Each row comes from the steps of one walk. Every step used is in the known rows, and no mark comes twice. Write the walk behind each row, first mark first.
In the rows, zero is written as 128.
Known rows
d c w t p n: [148 174 152 108 138 183 136 177 116 140 114 125 105 163 157 113 144 181
 160 111 133 112 151 156 106  90 144 132]
v n p t d c: [113 171 144 116 110 227 115 159 152  95 159 118 117 166 165 127 141 140
 183 140 147 144 103  89 138 108 138 130]
n p t: [146 135 159 114 146 183 137 125 144 106 152 113 113 133 133 134 150 100
 163 142 137 130 141 127 148 105 138 134]
p n d c w: [122 177 119 127  97 185 148 166 120 126 136 116 136 148 145 120 124 202
 155 124 118 132 126 138  76  93 104 153]
d n: [138 157 131 106 129 145 137 153 126 136 115 104 124 134 137 121 144 123
 149 134 145 151 127 108 136 124 134 147]
n p: [126 131 144  93 145 167 138 126 138  96 134 111 114 140 125 124 146 110
 177 129 123 141 151 133 130 118 128 134]
v n d c w: [109 179 135 132  67 193 132 180 138 110 130 112 131 126 151 128 119 199
 151 143 120 138 131 114  71 102 105 154]
v n d t: [123 164 145 103  77 181 132 151 150 103 126 106 105 100 175 160 163 149
 154 159 158 136 123 106 118 122 100 155]
t d: [127 147 121 114 131 160 155 131 122 112 137 121  99 155 155 125 125 140
 153 130 103 136 118 113 140 143 124 140]
n d t: [134 147 134  95 105 169 141 132 141 112 134 115  93 113 165 141 158 134
 140 159 136 123 128 130 128 114  92 163]
v n: [125 151 147 121  97 151 140 159 129 113 108 106 136 122 158 159 134 144
 169 140 137 146 134 100 122 135 136 132]
j v: [126 157 112 117 116 140 137 135 137 129 153 103 145 114 152 158 147 145
 156 127 115 145 150 135 151 132 125 134]
p t w c v: [147 152 141 158 135 207 126 159 133 122 117 104 107 159 150 105 104 138
 135 133 145 136 136 114 123 123 143 172]
d t: [148 141 143  89 117 149 143 155 127 135 115 115 114 118 167 143 163 121
 154 150 133 129 134 117 135 117 109 155]
d c v n p: [101 155 124 109 109 184  92 182 137  98  95 118 146 155 145 131 137 172
 208 134 135 162 140 121 106 109 123 145]
w t: [142 142 149 103 127 148 135 139 120 120 103 117 106 128 140 136 135 121
 159 138 122 111 148 132 149 109 145 137]
p t d n: [150 174 127 131 133 180 141 138 134 130 154 112  95 146 151 117 142 128
 134 138 149 143  96  93 166 123 141 146]
t p n d: [126 152 133 111 140 171 163 122 142 102 143 122  92 151 159 144 146 154
 136 127 146 132 137 154 119 143 118 130]
w c d t p n: [148 157 151  93 131 171 132 174 122 127 120 109  71 154 196 100 160 155
 132 116 143 155 157 132 131 141 132 164]
j v n: [117 171 119 128  88 151 124 152 146 120 146  94 156 102 163 178 151 162
 170 129 140 159 142 115 139 138 134 125]
t d c v: [112 156  92 123 127 166 117 165 112 122 107 138 117 180 164 116 114 181
 172 132  91 142 114 121 124 125 109 159]
p t: [155 141 151 133 131 157 150 142 125 131 135 117 122 129 155 151 133 115
 140 150 129 120 129 115 150 112 137 143]
j v n p: [107 165 128 111 102 178 112 137 161  94 163  88 148 108 139 162 168 149
 194 121 148 169 153 125 140 130 135 119]
p n: [137 148 132 114 125 144 152 147 113 131 117 106 144 139 150 150 139 146
 173 120 135 139 130 122 125 126 134 132]
w t d: [133 153 132 109 132 171 139 124 124 108 123 121  79 147 146 125 130 134
 156 130 109 115 126 124 157 123 144 135]
w t p: [146 138 158  97 154 157 141 133 133 114 112 127  74 144 153 132 144 116
 139 136 132 107 160 153 152 126 148 128]
w c v n: [111 152 122 138  99 162 108 190 122 107  82 103 132 128 160 125 109 163
 166 132 136 164 138 115 109 146 147 156]
v n p t w c: [128 161 183 129 118 252 126 156 169  88 150  84 106 149 146 107 130 102
 164 129 185 148 136  87 116 124 162 142]
d t p n: [155 151 153  83 145 160 151 154 130 136 128 122 104 143 182 151 184 138
 155 127 165 135 135 135 134 130 115 137]
n d c v: [105 154  96 123 110 165 116 158 127 111 102 130 123 156 153 123 114 181
 151 150 106 134 131 144 106 110  94 167]

Write each row's walk
[139 164 161 154 128 226 115 139 157  91 129 104 115 147 134 146 146 162
 189 128 163 150 135 103 119 113 136 148]  c v n p t w
[135 161 131  95 106 175 145 138 132 118 134 109 115 120 168 152 167 153
 157 141 158 131 118 129 124 112  98 155]  p n d t
[129 181 131 120  97 197 132 163 121 121 122 116 118 141 139 118 129 196
 159 124 127 110 134 150  95  76 127 149]  p n d c w t
[109 160 115 128  92 155 102 197 119 124  78 122 153 149 168 146 122 185
 186 141 127 153 129 108 105 117 121 152]  d c v n
[135 150 168 124 118 194 127 145 150  95 145 104 124 122 144 153 153 121
 179 144 159 144 130 105 140 113 148 126]  v n p t
[155 148 145 102 104 137 134 150 116 133 119 116  90 124 174 129 159 155
 148 137 100 140 154 116 141 118 105 171]  c d t
[154 169 170 118 153 227 133 125 166 116 161  94 100 155 117 107 159 101
 156 127 185 146 126  98 139 100 141 147]  d n p t w
[ 88 184 103 122  63 183 110 161 164 108 154 102 152 119 176 160 137 177
 160 143 143 150 132 119 121 121 110 138]  j v n d c
[132 161 128 124 124 190 141 158 126 131 149 132 113 171 179 122 121 134
 145 148 117 118 103  99 149 111 128 146]  p t d c
[145 155 175 132 135 231 129 133 151  94 156  94  72 167 140  75 121 119
 138 120 129 146 161 109 128 116 151 166]  n p t w c d
[132 181 160 142 110 235 124 125 184  98 190  84 134 124 143 165 167 140
 180 123 179 154 142 104 145 113 141 125]  j v n p t w
[114 155 114 103 121 174 141 158 124 123 130 127 117 177 169 110 117 141
 160 135 101 132 113 104 128 124 118 144]  t d c
[124 154 122 118 114 166 154 127 128 106 131 109 123 135 145 149 133 157
 158 130 138 135 124 135 118 127 118 140]  p n d
[157 181 160 144 117 207 128 159 140 134 135  88  78 159 154  72 119 131
 113 124 154 157 140  84 134 121 155 178]  p t w c d n
[150 158 151 109 145 189 125 136 148 115 151 103 112 133 124 116 163 100
 157 137 169 149 127 115 157  99 144 140]  d n p t
[117 181 128 137 109 214 119 122 170  90 203  97 121 122 157 162 166 156
 179 125 150 160 120 110 171 129 144 118]  j v n p t d
[114 181 118 110  65 180 116 144 167 108 160  96 126  79 180 182 180 170
 155 149 161 151 131 120 140 125  98 147]  j v n d t
[141 162 184 134 120 235 135 132 167  93 155  98 115 145 138 141 149 121
 176 134 173 141 133  89 122 112 141 134]  v n p t w
[142 145 144 105 151 155 160 141 124 125 127 120 114 158 162 145 150 143
 158 117 145 137 140 140 129 142 133 123]  t p n
[116 145 153 104 115 178 125 145 146  88 125 101 127 125 136 142 150 128
 192 131 144 154 143 111 120 126 137 125]  v n p
[129 148 150 114 131 199 146 154 140 115 120  94 107 161 146  91 106 106
 139 126 139 137 143 104 106 142 142 155]  t w c
[120 165 123 125  96 181 144 162 129 119 137 121 115 142 142 108 115 182
 137 142  96 124 137 138  82  93  99 161]  n d c w
[131 163 131 113 113 152 118 172 119 129 111  93  91 144 148  71 119 140
 127 122 125 171 149 106 131 137 150 171]  w c d n
[123 152 124 140 102 143 118 166 118 112  85 114 138 123 154 162 130 183
 180 136 126 157 134 116 117 135 129 148]  c v n
[148 186 130 123 126 183 132 145 121 129 131 108  76 133 120  93 143 175
 148 114 122 135 123 122 132 102 145 150]  c w t d n
[144 172 146 104 111 214 153 127 149 116 143  99 102 142 161 142 164 155
 156 129 171 130 119 114 108 114  92 161]  p n d t w
[122 158 137  97 128 179 108 157 137 102 128  88  84 150 127  56 138 126
 146 113 132 180 161 118 129 127 150 162]  w c d n p
[132 159 146 104 139 183 146 119 142  98 128 123  73 143 156 140 151 148
 142 125 154 110 143 165 138 124 139 125]  w t p n d
[127 170 142 131 105 194 113 136 167 101 181  92 145 101 149 173 171 138
 181 133 163 155 140 120 162 114 145 121]  j v n p t
[161 152 168 142 136 195 160 130 141 129 144 109 110 149 149 140 127 114
 139 140 143 119 131 102 135 113 133 149]  p t w
[120 145 108 119 123 145 113 177 110 134  87 130 142 163 158 127 119 166
 173 140 103 138 138 132 115 111 112 160]  d c v
[157 152 164 118 147 167 147 146 125 122 120 125  70 132 136 117 143 155
 133 124 109 109 169 166 122 109 144 137]  c w t p
[126 160 152 128 120 217 132 131 152  83 166 109 100 140 151 143 149 136
 177 134 147 147 111  96 151 124 145 125]  v n p t d
[129 169 116 109 132 164 141 139 130 124 136 110  99 151 143 108 140 139
 151 126 135 155 105  98 145 137 130 145]  t d n
[139 180 137 106 143 212 120 129 139 102 149 104  67 139  99  77 161 162
 169 105 131 146 131 134 132  92 148 144]  c w t d n p
[130 167 148 111 122 199 134 154 142 110 130 137  68 150 149 101 130 172
 120 140 111 100 158 169 102  91 119 147]  n d c w t p
[137 145 141 118 152 205 144 112 144  94 174 119  88 151 140 123 145 116
 162 132 124 133 118 120 160 118 136 133]  n p t d
[128 174 161 113  84 220 139 142 168 101 135  99  95 121 170 148 158 150
 152 149 171 136 121  91 103 124  96 161]  v n d t w
[119 160 102 118 126 175 103 160 113 118  92 138  99 174 158 111 119 179
 175 132  99 121 123 134 142 107 129 154]  w t d c v
